Each row was made from one walk, in order. Every step used is in the known rows, and no mark comes twice. Write each row's walk.
Known rows
ratepa muki mazut: -12.2	19.4	34.3	-15.7	-2.2	2.8	11.0	27.5	3.9	14.9	4.6	-4.1	-4.8	16.9	-23.6	33.0	-1.9	11.7	7.1	-15.7	-17.8	-39.6	9.7	-7.0
fogol mazut putis futu muki ratepa: -3.3	-8.1	18.2	-22.2	0.4	5.0	2.1	-2.2	22.7	8.1	-21.1	7.8	-18.5	-44.5	6.5	25.2	-3.6	-3.7	11.0	-35.6	-37.5	-39.3	5.6	26.9
muki futu: 8.2	-11.2	35.2	-32.0	16.1	10.9	-3.4	10.5	18.7	-4.5	-14.3	-1.9	-16.0	-6.1	-12.8	34.6	-4.1	-3.3	3.5	-13.4	-2.8	-22.4	10.8	-9.1
muki mazut: -27.9	6.2	19.2	-21.6	-7.1	9.8	20.4	4.6	6.6	13.0	2.5	1.2	-13.7	10.9	-29.4	36.1	0.3	9.8	2.8	-12.1	-6.1	-25.4	-1.5	-22.1
fogol mazut putis futu muki gana: -18.7	-4.2	30.2	-25.8	3.4	3.8	-2.2	-3.0	30.9	-10.9	-19.3	3.2	-13.0	-49.1	11.6	19.1	-0.5	-13.3	11.4	-18.5	-28.4	-50.4	9.1	30.3
fogol mazut: -0.2	4.4	19.1	-22.1	16.0	5.1	-7.9	-5.4	14.1	-12.5	-6.2	-9.4	6.5	-19.8	15.9	26.8	4.0	-3.3	17.5	-12.0	-22.1	-29.1	1.8	0.4
ratepa putis mazut fogol: 3.6	5.6	24.6	-32.2	-8.5	3.3	-4.5	30.1	13.9	17.2	-6.7	-12.3	-3.9	18.0	-22.8	44.4	5.3	23.1	4.2	-4.4	-10.9	-34.2	6.7	-16.8
gana putis futu muki: -34.1	-13.6	34.5	-29.3	-16.0	7.4	19.8	-7.0	28.5	13.9	-22.3	12.7	-22.7	-13.2	-2.3	-6.5	-10.3	-14.5	-15.5	-12.9	-7.1	-14.6	21.4	-12.3
mazut putis futu muki gana: -19.2	-5.9	29.7	-32.6	-9.7	6.0	8.0	4.9	29.4	0.3	-22.8	10.9	-32.4	-36.2	-13.6	15.1	-1.8	-15.5	-0.5	-14.1	-18.7	-38.7	13.7	23.3
putis mazut: -25.8	6.7	15.8	-33.5	-6.4	14.9	16.8	12.9	15.9	13.9	-5.5	1.4	-9.9	6.3	-20.8	33.5	11.2	7.2	-2.3	-3.6	-0.5	-17.2	1.4	-21.7
futu putis: -14.2	-13.4	38.7	-27.5	2.5	1.2	18.4	-2.1	16.6	2.4	-2.3	4.9	-16.5	3.9	-11.4	23.9	-8.3	8.0	7.8	-9.8	-25.2	-14.6	10.7	-7.5
futu muki gana putis mazut fogol: -45.2	-9.0	33.7	-27.6	-35.2	7.1	12.9	7.2	19.4	-0.1	-25.2	-1.6	-0.4	-1.6	-12.3	5.7	-6.5	0.5	-24.3	-8.9	-21.1	-19.3	24.9	-29.6
mazut putis futu: -5.5	1.3	14.6	-34.1	5.0	7.0	2.9	3.0	31.4	7.6	-13.4	6.8	-36.7	-30.2	-11.9	21.1	4.1	-17.6	7.8	-10.9	-5.6	-33.0	0.9	21.8
fogol mazut putis gana: -7.5	10.7	19.0	-21.8	8.1	6.9	-15.1	-3.7	28.0	-26.8	-10.5	-8.2	2.0	-38.0	13.1	19.8	2.7	-15.0	15.3	-9.6	-19.4	-42.7	-5.3	26.7
putis mazut fogol: -17.9	0.9	9.6	-33.1	-12.1	10.7	7.3	14.7	13.7	13.9	-14.3	-9.2	0.2	10.0	-18.5	43.4	7.0	13.3	-6.4	-3.0	-7.8	-12.9	5.5	-43.1
muki ratepa: 14.5	2.3	1.2	-21.5	-9.8	8.8	-5.0	11.8	-0.8	12.3	-11.9	-4.3	-5.6	2.4	-24.7	24.5	-4.5	7.6	-4.5	-24.5	-29.2	-10.5	-0.8	-20.4
mazut putis gana muki: -20.0	18.1	15.6	-27.9	-15.0	10.3	-2.3	5.1	39.0	-9.8	-16.3	-1.7	-8.5	-28.7	-9.7	4.2	2.6	-27.8	-8.6	3.0	-4.8	-24.3	-6.7	21.2
ratepa putis: 18.4	9.3	29.8	-28.2	6.1	0.6	-10.5	19.8	10.5	3.8	0.5	-9.9	-7.3	9.2	-14.6	27.7	2.5	9.4	14.4	-5.3	-12.7	-36.9	6.1	6.2
muki ratepa putis gana: 25.2	7.1	20.2	-19.2	-17.2	6.2	-19.6	25.7	2.8	-3.3	-12.5	-9.8	7.0	7.1	-30.5	21.0	-13.3	14.8	-2.0	-17.9	-32.1	-32.8	0.2	-3.7
muki gana putis mazut fogol: -50.6	10.1	19.3	-31.3	-26.4	9.8	-5.9	12.2	30.6	-9.2	-11.6	-13.1	5.1	1.9	-15.6	2.9	-0.2	-12.3	-23.5	9.6	-0.4	-24.6	4.7	-31.9
muki futu putis mazut: -21.7	-25.7	52.3	-35.0	8.0	11.2	22.0	13.9	28.2	9.8	-9.8	11.8	-26.9	1.4	-22.8	40.9	-9.2	14.0	-0.6	-17.7	-8.8	-22.4	12.4	-9.1
fogol mazut putis futu: -6.3	1.9	17.4	-27.3	15.9	4.9	-5.2	-5.4	31.6	-3.6	-10.9	1.0	-17.1	-44.0	13.6	26.9	4.2	-14.5	19.6	-17.4	-18.7	-43.6	-1.2	29.7
fogol mazut putis: -3.3	8.8	10.4	-24.4	14.8	3.6	-9.3	-4.3	25.0	-6.4	-5.3	-6.0	-11.7	-35.3	14.8	26.1	8.7	-11.2	20.8	-18.0	-19.7	-38.5	-5.7	25.6
putis gana muki futu: -17.4	3.4	40.2	-27.2	-11.4	14.4	-1.7	8.2	33.8	-20.5	-24.9	-2.9	13.3	-16.8	-10.2	7.4	-11.1	-21.4	-19.3	7.0	-1.8	-16.9	5.9	-8.2
gana muki mazut fogol: -39.3	10.8	13.8	-23.9	-23.9	5.8	20.6	7.3	22.8	29.2	-12.3	-3.7	1.1	2.2	-19.0	26.4	-1.9	-2.9	-20.0	-2.3	-8.7	-8.0	-1.5	-34.0

Write each row's walk
-8.2	-25.7	60.7	-28.9	7.5	9.0	5.3	6.2	26.2	-19.9	-16.6	4.4	-11.7	-5.8	-16.4	28.2	-20.4	3.1	-0.7	-10.9	-14.3	-25.8	15.7	-4.8 | muki futu putis gana
-18.4	24.7	37.2	-20.6	-9.7	1.1	-14.6	28.3	22.4	-11.8	-3.7	-13.7	7.7	5.0	-7.9	-3.9	-3.8	-13.9	-7.0	1.4	-15.4	-40.6	15.5	0.4 | ratepa muki gana putis
-37.0	-6.0	38.4	-25.3	-26.5	5.6	11.1	0.5	17.0	-8.9	-21.0	1.4	-2.5	-8.3	-7.1	-5.2	-7.5	-8.8	-16.9	-8.8	-21.5	-20.8	24.9	-11.9 | futu muki gana putis
-5.3	15.9	29.4	-15.9	-7.9	-0.3	1.3	29.0	3.5	14.6	-3.9	-12.7	2.4	20.0	-21.6	41.5	-5.1	16.3	3.2	-14.7	-24.5	-37.4	13.1	-24.5 | ratepa muki mazut fogol
0.8	13.6	12.3	-23.9	-21.3	4.2	1.5	23.5	18.8	31.7	-12.3	-2.6	0.4	-0.6	-21.5	12.4	-4.2	-1.4	-16.2	-13.1	-24.1	-12.2	-3.7	-1.8 | gana muki ratepa putis
17.4	4.9	46.5	-23.8	15.7	4.0	-9.8	32.7	14.0	0.0	-9.3	-6.5	-7.0	3.7	-10.6	30.8	-5.8	1.6	7.6	-17.4	-15.4	-37.2	19.3	3.7 | ratepa muki futu
-49.0	11.9	17.0	-28.0	-18.8	8.9	30.0	6.7	38.3	35.1	-10.0	12.9	-26.2	-20.3	-22.7	17.8	2.4	-16.1	-15.7	-6.4	-0.7	-22.8	-8.2	6.1 | gana muki mazut putis futu
-37.1	-12.6	38.4	-31.7	-6.6	7.3	31.1	7.1	21.5	15.9	-2.3	10.6	-19.3	8.5	-21.3	31.9	-2.9	17.6	0.1	-8.7	-16.7	-15.0	7.6	-13.7 | futu putis mazut
-33.4	-6.5	48.4	-24.4	-16.1	5.3	18.4	-1.2	31.0	-10.2	-13.3	5.1	4.0	-6.1	-10.8	6.7	-16.5	-5.4	-11.0	4.6	-22.1	-12.4	8.9	-4.7 | futu putis gana muki
-17.4	14.5	17.1	-21.9	0.2	6.9	-9.0	-3.4	37.4	-17.4	-13.9	-5.5	5.4	-42.4	15.3	12.4	2.6	-22.5	5.8	-5.8	-18.1	-36.3	-8.1	28.0 | fogol mazut putis gana muki
-29.3	-2.5	23.9	-31.1	-5.8	8.4	7.1	-5.0	34.1	8.9	-13.9	5.5	-21.3	-10.1	-3.7	-4.5	-6.0	-21.3	-11.5	-2.4	4.2	-16.0	8.3	-12.8 | gana putis futu
2.6	-12.4	28.2	-23.1	-26.4	6.0	17.3	23.3	-2.5	28.4	-18.8	8.1	-11.4	7.8	-29.9	30.7	-8.2	29.5	-7.1	-35.9	-40.6	-22.7	18.0	-8.2 | futu muki ratepa putis mazut
-39.6	-11.6	44.9	-34.4	-7.8	11.0	29.1	14.3	41.3	26.5	-15.1	12.5	-16.5	-8.3	-16.7	22.2	-5.7	-4.4	-19.1	-6.7	-4.9	-8.6	6.2	-6.2 | gana muki futu putis mazut
-8.9	-9.0	25.1	-32.5	-4.4	6.4	14.7	0.7	27.0	12.4	-22.3	14.6	-39.0	-33.4	-11.6	20.5	-0.4	-10.8	4.3	-20.4	-17.2	-30.6	13.1	22.9 | mazut putis futu muki
14.6	10.6	40.2	-24.9	-3.2	4.3	-17.5	19.1	13.9	-21.4	-7.3	-12.5	8.9	5.3	-16.7	19.4	-6.5	4.4	7.9	4.5	-12.6	-42.6	6.5	6.3 | ratepa putis gana
-18.1	-11.5	49.0	-24.1	-7.1	5.6	11.5	-2.4	20.2	-21.9	-10.1	2.3	0.6	-0.2	-13.2	16.1	-17.2	3.9	1.4	-1.0	-24.2	-20.6	11.6	-7.8 | futu putis gana
-14.7	-0.3	31.3	-31.9	-0.2	10.6	8.9	11.0	34.0	14.5	-18.4	1.9	-8.0	-14.0	-7.5	16.3	-1.7	-18.3	-15.4	-3.3	-0.6	-8.6	4.5	-5.5 | gana muki futu
-15.7	24.9	32.5	-15.6	-9.3	3.8	3.1	28.7	16.7	2.6	0.6	-2.6	-9.1	2.8	-26.1	26.7	-4.2	3.2	5.4	-13.4	-16.0	-51.1	3.2	13.9 | ratepa muki mazut putis gana
-30.5	10.6	10.5	-23.6	-7.3	8.3	19.0	5.9	17.8	18.1	3.6	5.5	-31.9	-4.7	-30.0	35.6	5.5	1.8	5.5	-17.9	-3.4	-34.4	-9.8	4.2 | muki mazut putis
-25.8	-12.5	44.9	-31.6	-1.5	6.9	20.9	8.9	38.8	18.6	-15.7	8.9	-14.7	-12.0	-9.9	17.6	-9.2	-10.4	-14.7	-7.0	-10.3	-7.6	8.8	-2.4 | gana muki futu putis
16.7	-12.2	29.1	-20.0	-19.8	2.6	8.2	18.0	-5.5	20.9	-19.5	4.1	-9.8	4.8	-23.5	25.4	-12.0	23.8	-2.7	-36.5	-46.1	-22.1	20.9	-5.3 | futu muki ratepa putis
0.7	-22.2	31.9	-26.3	-14.5	8.1	17.8	4.4	6.0	19.0	-30.9	14.7	-18.4	-15.8	-18.5	22.0	-15.2	6.8	-6.4	-29.2	-34.7	-18.2	24.1	-12.9 | putis futu muki ratepa
-30.1	-16.7	33.2	-31.7	-12.2	4.8	24.1	8.7	19.6	15.9	-8.3	2.1	-11.9	11.5	-19.8	40.6	-5.8	21.7	-2.3	-9.3	-23.2	-12.6	11.1	-31.1 | futu putis mazut fogol
-34.3	3.6	16.9	-26.4	-6.0	9.7	22.0	5.0	24.3	20.6	-3.1	12.2	-39.1	-13.7	-32.0	35.1	0.9	-1.2	4.3	-16.4	-2.0	-39.6	-5.6	6.2 | muki mazut putis futu
-27.9	-7.0	40.4	-21.7	-23.5	5.8	15.6	3.6	25.6	-2.7	-16.9	5.3	5.3	-4.4	-18.7	6.7	-21.2	0.0	-16.5	-6.7	-32.3	-9.8	5.4	-8.6 | futu putis gana muki ratepa
-2.8	9.7	29.4	-32.4	-3.1	6.9	2.8	28.4	15.7	16.6	1.3	-4.2	-10.5	15.5	-24.7	36.2	7.4	18.3	8.3	-4.4	-5.1	-37.4	2.2	-0.3 | ratepa putis mazut
-16.5	9.8	25.6	-30.2	-8.8	12.3	-4.2	9.6	43.0	-11.5	-20.3	1.4	-12.9	-32.1	-11.6	10.0	-1.7	-27.1	-9.8	-1.4	-1.4	-28.0	-4.5	23.6 | mazut putis gana muki futu
-2.8	-10.4	17.6	-29.4	-11.7	7.3	12.1	5.5	21.0	19.7	-24.8	15.0	-40.1	-31.9	-18.8	21.5	-4.8	-5.4	-0.5	-31.4	-27.1	-28.9	10.2	19.4 | mazut putis futu muki ratepa
-40.9	14.6	30.2	-20.6	-25.4	14.1	13.5	4.5	26.3	-10.1	-14.3	-0.9	14.8	-5.3	-20.7	9.6	-8.7	-12.4	-19.1	8.0	-3.8	-19.0	-2.2	-16.2 | putis gana muki mazut
-55.7	12.5	22.8	-31.1	-23.0	11.6	1.1	11.6	32.5	-9.2	-6.9	-6.1	-0.9	-0.7	-16.5	-3.6	2.3	-15.7	-20.7	9.9	3.5	-27.3	2.0	-17.6 | muki gana putis mazut
-2.0	7.5	18.4	-26.1	-19.8	4.2	3.7	22.1	24.0	34.9	-16.7	2.6	-5.0	-7.8	-22.0	11.9	-7.5	-3.8	-17.3	-12.6	-23.1	-16.7	0.3	0.5 | gana muki ratepa putis futu
-21.9	14.7	28.5	-24.5	-18.5	12.1	0.4	3.5	27.5	-18.7	-20.9	-6.0	19.5	-12.8	-7.9	0.6	-6.2	-22.0	-17.9	14.1	-6.8	-13.4	2.1	-10.8 | putis gana muki
5.9	-15.1	19.9	-20.2	-21.1	7.3	15.3	6.4	-6.3	17.4	-23.8	7.1	-8.5	-2.3	-19.6	22.5	-10.4	14.9	-8.1	-36.7	-43.7	-8.5	19.7	-17.8 | futu muki ratepa
8.7	-14.4	25.4	-23.0	-30.9	4.2	10.0	24.6	-4.0	30.2	-24.3	1.4	-5.9	9.9	-27.9	36.9	-10.6	33.6	-9.8	-36.2	-45.2	-20.1	21.1	-22.6 | futu muki ratepa putis mazut fogol
-47.4	8.3	14.0	-32.1	-16.7	13.8	15.8	5.2	31.9	17.6	-5.0	2.3	-15.4	7.1	-11.9	4.3	5.1	-8.6	-16.9	-3.1	10.7	-11.1	-0.8	-22.1 | gana putis mazut
-0.1	-14.4	47.6	-26.5	-10.7	-1.0	10.6	18.2	9.3	20.7	-17.1	3.3	-16.3	4.1	-24.2	39.1	-12.6	22.6	4.3	-19.1	-24.9	-43.8	22.9	-8.5 | ratepa putis futu muki mazut fogol
-4.5	-11.4	51.5	-26.8	-7.5	1.6	16.2	17.4	11.5	20.7	-11.9	10.2	-21.4	1.5	-25.2	33.3	-10.2	19.0	6.1	-19.0	-20.1	-46.0	19.6	6.0 | ratepa putis futu muki mazut
-0.7	23.1	39.1	-21.3	-2.4	0.9	-15.9	32.5	11.4	-16.1	-4.0	-16.0	11.7	3.9	-11.9	13.1	-1.4	-5.4	3.5	0.8	-24.2	-44.1	16.9	1.4 | ratepa muki gana
